Each row was made from one small tree. The marks that hang from a mark follow it in brackets, in alphabetical order. Every link used is in the known rows. Write each row's tree.
In the rows, 128 means zero.
Known rows:
J{M{A}}: [116 129 133 133 123 110 139 126 121 122 127 127 142 122 120 124 135 114
 132 115 123 140 118 127 132 118 119 135 122 132 135 122 130 121 129 129
 126 131 124 129 125 118 124 139 134 125 124 123 128 136 123 106 148 114
 129 128 158 122 141  72 129 138 141 138 133 132 137 116 149 138 125 131
 139 118 110 137 116 132 139 133 136 117 134 137 125]
E{J}: [126 127 137 127 119 125 130 133 131 142 128 134 144 120 122 128 129 123
 128 121 123 139 139 131 140 135 123 135 129 138 138 116 142 123 130 132
 128 124 130 118 130 116 125 136 129 124 131 124 127 139 119 119 136 117
 141 129 136 119 127 119 137 129 137 136 146 141 131 132 122 129  98 134
 122 133 119 125 123 132 126 116 139 118 127 127 116]
J{M{P}}: [118 135 126 131 119 118 134 124 132 125 132 123 141 118 118 117 132 117
 123 115 120 126 117 126 144 114 121 137 115 123 137 132 131 127 128 134
 124 119 122 128 125 105 127 137 139 127 119 121 142 134 131 107 149 115
 119 131 141 107 120  67 132 133 130 140 132 135 135 120 138 132 124 132
 134 123 121 133 123 134 118 130 133 117 132 136 120]
T{M{A{R} P{J}}}: [114 120 115 135 121 123 112 131 136 145 124 171 140 129 107 129 132 104
 131 122 119 132 146 133 127 125 102 132 119 117 130 125 136 126 129 144
 114 120 124 123 115 114 126 126 124 155 135 119 121 146 125 100 137 121
 124 124 176  71 122  82 105 140 126 141 129 135 123 141 139 140 114 125
 140 132 114 138 116 135 122 123 141 114 135 130 114]
M{A P{J} R T}: [117 123 131 137 131  97 147 142 148 136 118 164 129 120  94 139 127  90
 160 112 118 108 149 155 118 117 100 132 108 120 130 122 157 140 129 151
 119 115 119 131  92 123 135 135 143 160 127 115 122 133 128 110 148 121
 116 126 178  71 130  27 115 129 117 141 125 137 119 136 118 163 125 118
 138 125 107 146 135 137 114 117 145 111 141 146 108]
E{J{M}}: [126 136 134 132 116 118 133 130 123 140 126 127 149 111 126 123 133 124
 125 117 121 140 130 124 143 126 120 142 124 134 139 116 129 115 135 127
 129 124 126 125 143 119 121 137 130 116 126 124 127 135 124 117 145 111
 136 130 138 119 121  85 142 128 142 136 142 140 137 119 135 121 108 143
 122 123 116 128 113 136 130 117 136 119 131 134 123]
J{M{R{A} T} P}: [125 142 109 138 133 100 145 136 140 131 124 120 137 102 127 119 139 114
 138 113 119 118 110 134 122 114 125 150  98 138 133 126 168 143 130 139
 125 117 118 133 129 134 129 132 145 132 123 108 107 130 124 115 148 118
 110 125 157 103  86  48 132 127 135 143 129 133 143 109 149 141 144 128
 135 117 108 146 123 133 144 128 135 119 139 156 140]
P{M}: [131 119 144 128 118 115 129 128 120 127 126 121 141 126 124 121 128 123
 121 120 128 143 127 131 134 129 129 123 120 130 136 123 134 123 127 125
 131 130 124 123 118 137 121 139 128 125 136 132 118 135 123 117 130 118
 142 136 139 117 128 142 121 134 139 134 141 141 134 135 130 133 107 132
 128 128 111 131 124 132 120 130 140 121 123 130 113]
P{M{R T}}: [134 123 147 135 129  96 140 146 132 133 123 117 138 120 114 127 127 113
 147 117 124 130 134 150 120 122 126 126 104 127 132 121 147 131 127 139
 129 121 114 137 104 137 125 134 134 139 136 124 120 127 123 128 140 114
 133 130 155  73 116  97 119 128 130 139 142 153 132 134 121 143 122 129
 127 127 103 141 133 136 123 127 147 121 131 138 111]
T{M{A P R}}: [106 124 133 134 126 117 124 139 140 141 122 139 136 122  99 122 132 108
 143 115 121 127 141 146 132 111 111 133 104 120 126 127 144 118 130 147
 124 125 118 133 112  97 132 134 134 149 127 115 144 149 129 104 141 115
 117 118 174  66 144  63 112 146 120 145 128 134 127 128 131 142 131 119
 150 131 112 143 129 132 132 131 145 115 136 145 110]
R{A{M{P{J} T}}}: [132 126 118 132 123 103 140 138 128 138 119 163 132 116 117 122 129 103
 125 116 118 114 142 142 124 132 104 139 112 125 143 128 171 147 119 140
 127 110 123 125 110 115 134 129 134 145 125 115 120 130 130 111 138 132
 115 160 161 143  73  70 107 126 131 135 130 140 131 146 125 147 114 124
 133 129 112 138 125 138 111 118 139 114 141 143 110]
R{A{M{P}}}: [124 129 120 127 118 122 136 127 124 130 127 136 133 119 122 113 132 115
 109 118 124 125 129 143 137 130 116 143 112 130 140 134 161 137 116 135
 131 112 123 129 119  93 134 131 130 133 123 117 139 138 129  96 134 127
 114 158 153 142  82 101 108 135 133 135 131 134 132 135 134 142 117 123
 137 134 121 134 123 132 122 126 136 116 137 137 113]
R{A{M{P{J{E}} T}}}: [131 132 113 127 118 100 138 136 126 146 121 160 131 108 116 120 134  99
 123 110 125 116 129 128 129 131 102 154 117 125 149 127 175 150 118 138
 119 108 126 125 109 117 136 126 134 148 121 113 129 133 128 112 150 136
 107 165 161 147  63  71 111 127 138 132 124 142 132 131 129 142 126 121
 132 123 113 141 118 131 109 122 133 112 151 143 123]
E{J{M{R{A} T} P}}: [127 146 117 142 128 101 145 140 139 149 119 123 143  94 127 121 139 115
 138 113 119 119 126 139 129 119 116 160 104 140 135 121 169 137 137 140
 125 115 121 131 141 135 130 131 143 132 124 105 105 128 124 112 149 114
 118 121 157 105  85  43 140 121 137 142 130 138 142 108 142 131 126 134
 130 120 107 142 121 137 144 113 140 119 141 155 132]
A{M{P{J{E}} R}}: [124 139 122 128 113 114 137 130 132 136 129 159 132 112 106 117 135  98
 131 116 123 118 135 133 133 126 107 148 111 116 148 129 136 145 123 141
 119 103 126 126 100 122 137 128 129 146 125 119 134 135 132  96 152 124
 105 164 155  72  83  70 114 128 125 138 127 148 128 135 129 145 120 127
 132 128 114 139 123 130 113 118 128 111 146 130 123]
T{M{A P{J} R}}: [109 121 127 136 127 115 123 136 138 145 118 170 137 121  96 130 128 102
 142 117 117 126 147 145 125 116 104 131 108 117 128 124 143 120 133 151
 125 124 120 126 108 117 129 136 129 153 134 117 128 150 128 101 138 116
 121 123 177  68 141  54 109 139 124 145 129 134 125 140 131 144 122 124
 144 133 106 145 127 136 121 122 144 113 133 143 113]
E{J{P{M{A R T}}}}: [129 138 153 140 119  87 147 147 145 153 116 119 139 109 113 133 132 106
 152 112 124 117 142 160 125 121 103 146 108 126 130 116 148 127 135 136
 121 126 119 126 122 155 134 134 137 145 133 119  92 128 123 108 140 113
 126 119 180  78 125  76 131 127 137 140 127 147 132 112 126 135 112 131
 132 124  99 144 126 135 136 110 152 116 134 146 109]
J{M{R}}: [122 133 127 133 127 116 137 130 129 121 131 125 144 114 118 119 132 119
 135 120 118 136 118 129 132 119 135 134 104 132 134 124 132 130 131 138
 128 117 121 135 119 120 123 136 137 125 128 121 131 134 126 110 150 111
 123 129 141  72 119  67 131 130 128 142 139 140 134 125 142 141 130 133
 130 121 110 136 123 135 137 132 132 117 133 137 132]
T{M{P R{A}}}: [114 123 113 132 129 126 119 140 134 141 123 140 138 113 110 117 132 115
 125 119 120 126 132 142 131 119 125 138  98 128 129 128 171 127 126 150
 131 119 118 134 120  95 127 132 136 142 131 108 141 152 126 106 137 123
 115 122 156  95 108  84 110 140 122 145 132 131 133 133 134 139 131 118
 143 134 113 140 133 135 127 130 144 119 135 149 121]

Write each row's tree:
[138 123 123 132 124  93 140 140 123 144 119 147 133 100 124 130 134 102
 139 114 125 133 126 135 118 131 118 148 111 131 140 118 176 148 129 141
 123 121 120 135 107 158 127 130 131 148 142 116 106 132 118 116 151 127
 130 141 158 112  82  93 112 125 143 134 132 149 138 134 129 143 126 127
 128 115  97 146 128 134 114 121 139 116 144 147 130]  P{J{E} M{R{A} T}}
[127 122 139 132 115 114 131 127 123 129 127 127 139 132 122 130 131 112
 130 123 126 141 132 140 129 132 118 131 120 125 133 124 131 130 125 128
 121 125 125 130 116 128 123 129 123 139 143 129 114 132 118  99 134 118
 140 131 169  79 119 127 109 137 135 134 134 144 130 132 137 144 110 131
 135 126 110 135 121 133 134 127 141 116 131 123 115]  P{M{A{R}}}
[129 129 117 141 125  98 135 136 126 130 123 156 140 123 118 136 132 104
 148 118 120 131 133 127 116 127 109 137 120 127 135 118 140 139 133 135
 114 117 122 132 115 134 124 126 131 144 132 120 110 126 119 114 150 121
 128 130 174  82 105  44 120 124 137 137 130 143 129 132 146 147 125 135
 132 120 107 140 111 136 135 121 135 114 145 133 125]  P{J{M{A{R} T}}}
[116 142 132 136 117 113 142 133 142 141 125 129 143 106 110 121 133 113
 137 118 116 120 136 139 141 116 114 148 110 121 135 124 135 122 134 140
 126 114 117 137 129 106 129 136 138 134 123 115 138 134 129  98 156 110
 120 126 149  69 115  42 137 127 123 143 130 142 130 117 129 134 117 138
 128 131 117 135 129 139 119 112 138 117 141 138 118]  E{J{M{P R}}}
[135 131 118 136 119 107 130 136 139 138 124 162 135 127 110 124 129 102
 134 119 120 111 147 138 123 132 102 134 115 118 142 131 144 148 120 138
 118  98 122 126 102 116 131 118 128 150 126 123 125 124 131 114 139 129
 113 156 163  70  68  73 109 122 123 137 137 154 122 148 121 147 110 128
 124 134 116 134 121 137 113 115 137 113 143 123 109]  A{M{P{J} T} R}
[128 139 126 132 120  96 140 141 139 143 125 155 131 111 104 121 133  96
 144 109 123 106 138 139 126 123 103 148 107 116 149 127 148 148 126 145
 118 103 123 130  94 123 139 125 136 152 119 118 133 127 133 114 157 126
 101 161 162  71  77  49 115 124 122 137 130 154 126 131 123 147 129 123
 131 124 109 143 123 132 113 118 134 111 152 137 117]  A{M{P{J{E}} R T}}
[116 125 103 130 120 122 119 137 133 152 123 168 135 101 111 122 137 105
 125 116 122 130 130 124 130 124 112 152 105 125 138 125 172 136 130 149
 122 119 125 130 116 118 129 131 132 150 135 107 133 152 127 103 150 126
 114 131 157 104  93  78 112 136 130 140 127 133 134 133 135 135 130 121
 141 124 107 143 126 131 116 126 136 113 141 149 133]  T{M{P{J{E}} R{A}}}
[108 121 139 129 124 118 117 133 133 144 124 139 138 127 103 124 134 114
 129 114 126 131 134 137 137 114 108 133 116 123 131 127 140 115 128 139
 123 130 124 126 120  98 127 138 133 141 124 119 141 148 127 108 137 118
 123 122 168 109 148  87 116 147 131 141 130 132 128 127 136 133 126 120
 149 131 115 139 121 130 129 133 145 117 130 141 110]  T{M{A P}}
[119 145 137 142 125  90 150 143 146 149 118 124 142 106 113 128 137 108
 154 111 121 113 130 145 129 111 103 155 109 132 132 117 143 126 140 138
 120 120 119 128 133 137 131 132 143 137 120 110 105 126 127 111 154 108
 116 116 177  77 121  21 142 123 134 141 127 138 133 101 141 135 127 135
 135 117 105 146 118 135 147 113 143 116 143 147 125]  E{J{M{A R T} P}}
[123 136 125 136 128  86 146 140 131 139 120 153 135 105 108 135 137  97
 157 107 122 123 124 125 120 116 111 151 112 127 141 117 144 138 136 143
 115 121 123 136 108 142 129 131 136 145 125 113 117 128 124 117 167 120
 115 133 173  81 116  19 127 127 136 138 124 142 133 116 145 145 143 131
 136 108  96 149 116 132 132 126 133 112 152 144 133]  P{J{E M{A R T}}}
[110 124 124 131 120 124 113 134 139 143 126 141 140 133 107 125 134 111
 128 121 123 130 139 136 134 117 110 136 112 120 130 130 136 125 127 141
 115 119 126 131 118  95 127 129 129 149 126 118 139 144 126 104 140 119
 121 119 175  70 122  92 110 144 122 141 130 136 125 129 137 138 124 121
 145 132 120 136 121 131 135 132 144 116 136 131 115]  T{M{A{R} P}}
[117 139 133 132 113 118 136 125 134 141 128 127 146 110 117 120 132 117
 125 114 119 124 132 129 146 118 112 147 121 121 139 124 134 120 133 133
 127 119 124 127 139 105 126 138 140 129 119 119 140 135 129 104 151 113
 127 130 143 109 117  64 139 130 132 140 134 139 133 115 130 126 111 137
 128 130 120 131 122 136 115 114 138 117 137 135 118]  E{J{M{P}}}
[134 123 132 126 112 113 127 125 115 138 126 147 139 114 124 124 133 111
 123 117 128 145 122 115 132 135 115 140 131 126 145 119 136 133 128 130
 122 128 130 117 115 161 123 136 124 134 138 131 108 137 121 110 142 124
 142 143 140 119 113 134 122 131 147 130 137 147 135 134 132 123 108 134
 125 119 106 134 116 128 108 123 133 116 130 130 124]  P{J{E} M}
[131 139 142 132 111 117 129 128 132 146 126 120 146 116 128 119 133 123
 118 118 129 135 131 135 140 130 114 142 122 131 137 122 132 119 130 125
 128 128 127 111 139 158 126 138 130 123 131 128  95 134 122 106 128 113
 141 127 143 112 119 140 139 129 146 135 137 143 138 116 128 115  95 140
 123 128 115 130 120 133 125 111 142 119 119 134 117]  E{J{P{M}}}
[135 122 135 133 129  98 143 146 128 135 120 122 134 112 123 127 131 112
 139 116 121 130 131 150 116 127 129 134  98 136 131 122 176 138 126 139
 131 120 116 141 111 130 126 131 135 141 139 117 115 129 122 121 138 123
 132 130 160 108 100  98 111 129 135 137 138 143 136 134 127 147 124 126
 131 123 102 144 135 139 125 126 148 120 137 145 119]  P{M{R{A} T}}
[127 124 137 130 115 102 143 132 124 139 122 150 135 110 111 133 134  97
 139 117 126 140 129 136 125 128 110 145 117 122 140 117 140 132 133 136
 118 128 123 127 106 159 130 134 125 145 144 124 107 138 120  96 148 120
 133 137 170  86 126  92 114 135 136 134 126 145 133 128 136 145 121 130
 137 117  96 144 122 132 119 122 136 112 139 135 124]  P{J{E} M{A R}}
[112 143 131 133 121  87 151 137 143 140 123 124 130 106 103 125 139  95
 158 103 123 109 118 134 132 101 108 158 106 119 138 126 151 136 132 143
 109 117 119 143 108 108 137 132 151 152 114 106 142 128 130 111 173 117
 101 128 177  75 117   4 130 134 125 143 119 139 130 100 136 150 154 119
 147 113 106 154 127 132 129 132 139 113 157 149 128]  J{E M{A P R T}}
[115 133 112 128 111 118 134 123 140 140 129 163 130 123 112 133 137  93
 134 118 126 125 131 124 131 125 100 151 129 120 141 125 140 145 127 139
 105 114 133 124 106 119 133 128 130 156 129 119 130 139 121  93 153 129
 119 132 168  77 102  77 113 135 125 134 120 138 125 128 132 152 120 119
 136 124 116 138 119 129 117 119 128 109 145 126 124]  M{A{R} P{J{E}}}
[117 118 105 135 130 126 120 138 135 145 119 171 138 112 111 124 130 110
 125 123 117 131 141 138 123 123 113 136  99 126 129 125 172 131 127 151
 130 117 119 129 116 113 125 133 129 147 136 110 128 152 127 102 135 121
 122 125 160 100 105  78 105 136 124 144 131 131 131 146 134 142 121 124
 136 133 109 137 128 138 116 123 141 116 133 151 120]  T{M{P{J} R{A}}}
[120 136 132 133 127 101 137 134 136 132 126 121 138 117 115 119 132 114
 139 108 121 116 121 130 136 108 117 138 112 123 135 130 144 130 129 138
 123 117 120 134 120 108 129 133 147 137 113 119 142 129 131 125 154 117
 116 131 148 105 114  45 133 127 129 141 133 140 133 116 130 135 132 128
 135 122 120 137 124 135 116 127 140 117 139 143 115]  J{M{P T}}
[125 128 105 137 127 117 140 129 121 125 120 158 141 104 125 124 132 110
 128 121 114 141 123 130 123 131 127 140 106 136 134 121 160 137 131 142
 132 120 118 132 124 134 121 134 131 133 139 113 113 139 120  99 144 119
 129 135 148 111  96  61 119 128 134 138 135 134 139 137 148 145 124 136
 131 121 103 139 122 138 129 121 129 116 137 143 137]  P{J{M{R{A}}}}
[113 137 138 133 113 108 143 127 131 142 122 132 142 113 113 126 134 110
 133 111 119 123 138 140 143 117 101 150 124 121 136 122 135 115 133 132
 122 124 123 130 137 107 130 137 139 137 118 116 133 137 129  95 152 112
 126 128 167 116 137  45 136 134 137 138 124 133 133 110 135 134 112 136
 137 125 114 137 122 137 120 115 141 113 139 142 112]  E{J{M{A P}}}
[127 129 125 129 126 105 139 138 128 137 123 133 131 119 117 118 131 109
 123 112 123 115 133 146 129 127 111 140 108 130 139 131 173 143 117 138
 127 109 121 132 113  96 135 129 138 141 117 116 137 129 133 115 140 130
 109 157 160 144  77  78 112 130 131 137 133 141 132 136 125 147 125 119
 134 132 119 140 127 133 121 127 143 117 142 144 112]  R{A{M{P T}}}
[122 138 123 139 124 100 151 142 143 150 116 129 138  96 117 125 136 107
 142 111 114 110 141 146 131 116 112 155 100 129 135 121 178 134 133 145
 124 110 113 144 131 102 130 131 146 144 124 102 135 130 127 110 159 116
 116 126 162 103  90  20 132 124 125 146 128 138 134 117 126 142 127 132
 130 124 111 142 133 142 122 112 144 116 150 152 119]  E{J{M{P R{A} T}}}
[117 146 126 132 123  94 141 140 146 139 127 118 133 105 107 120 139 106
 148 105 121 111 115 124 136 104 117 154 105 121 142 130 145 143 130 143
 114 111 119 143 110 112 134 131 151 144 114 111 147 125 133 121 171 119
 104 132 154  68 101  22 135 128 124 144 128 145 133 104 133 140 150 122
 137 115 111 147 127 133 122 132 138 116 155 146 133]  J{E M{P R T}}
[124 133 149 138 113 107 144 132 139 147 122 124 140 110 116 128 133 109
 136 116 125 125 138 155 132 124 103 146 113 128 132 117 137 121 137 132
 124 128 121 122 129 154 131 135 130 138 137 121  94 134 123  90 134 109
 132 121 172  76 132  97 129 134 138 138 127 143 131 112 134 133 106 135
 134 126 103 141 126 132 136 110 144 115 130 139 115]  E{J{P{M{A R}}}}
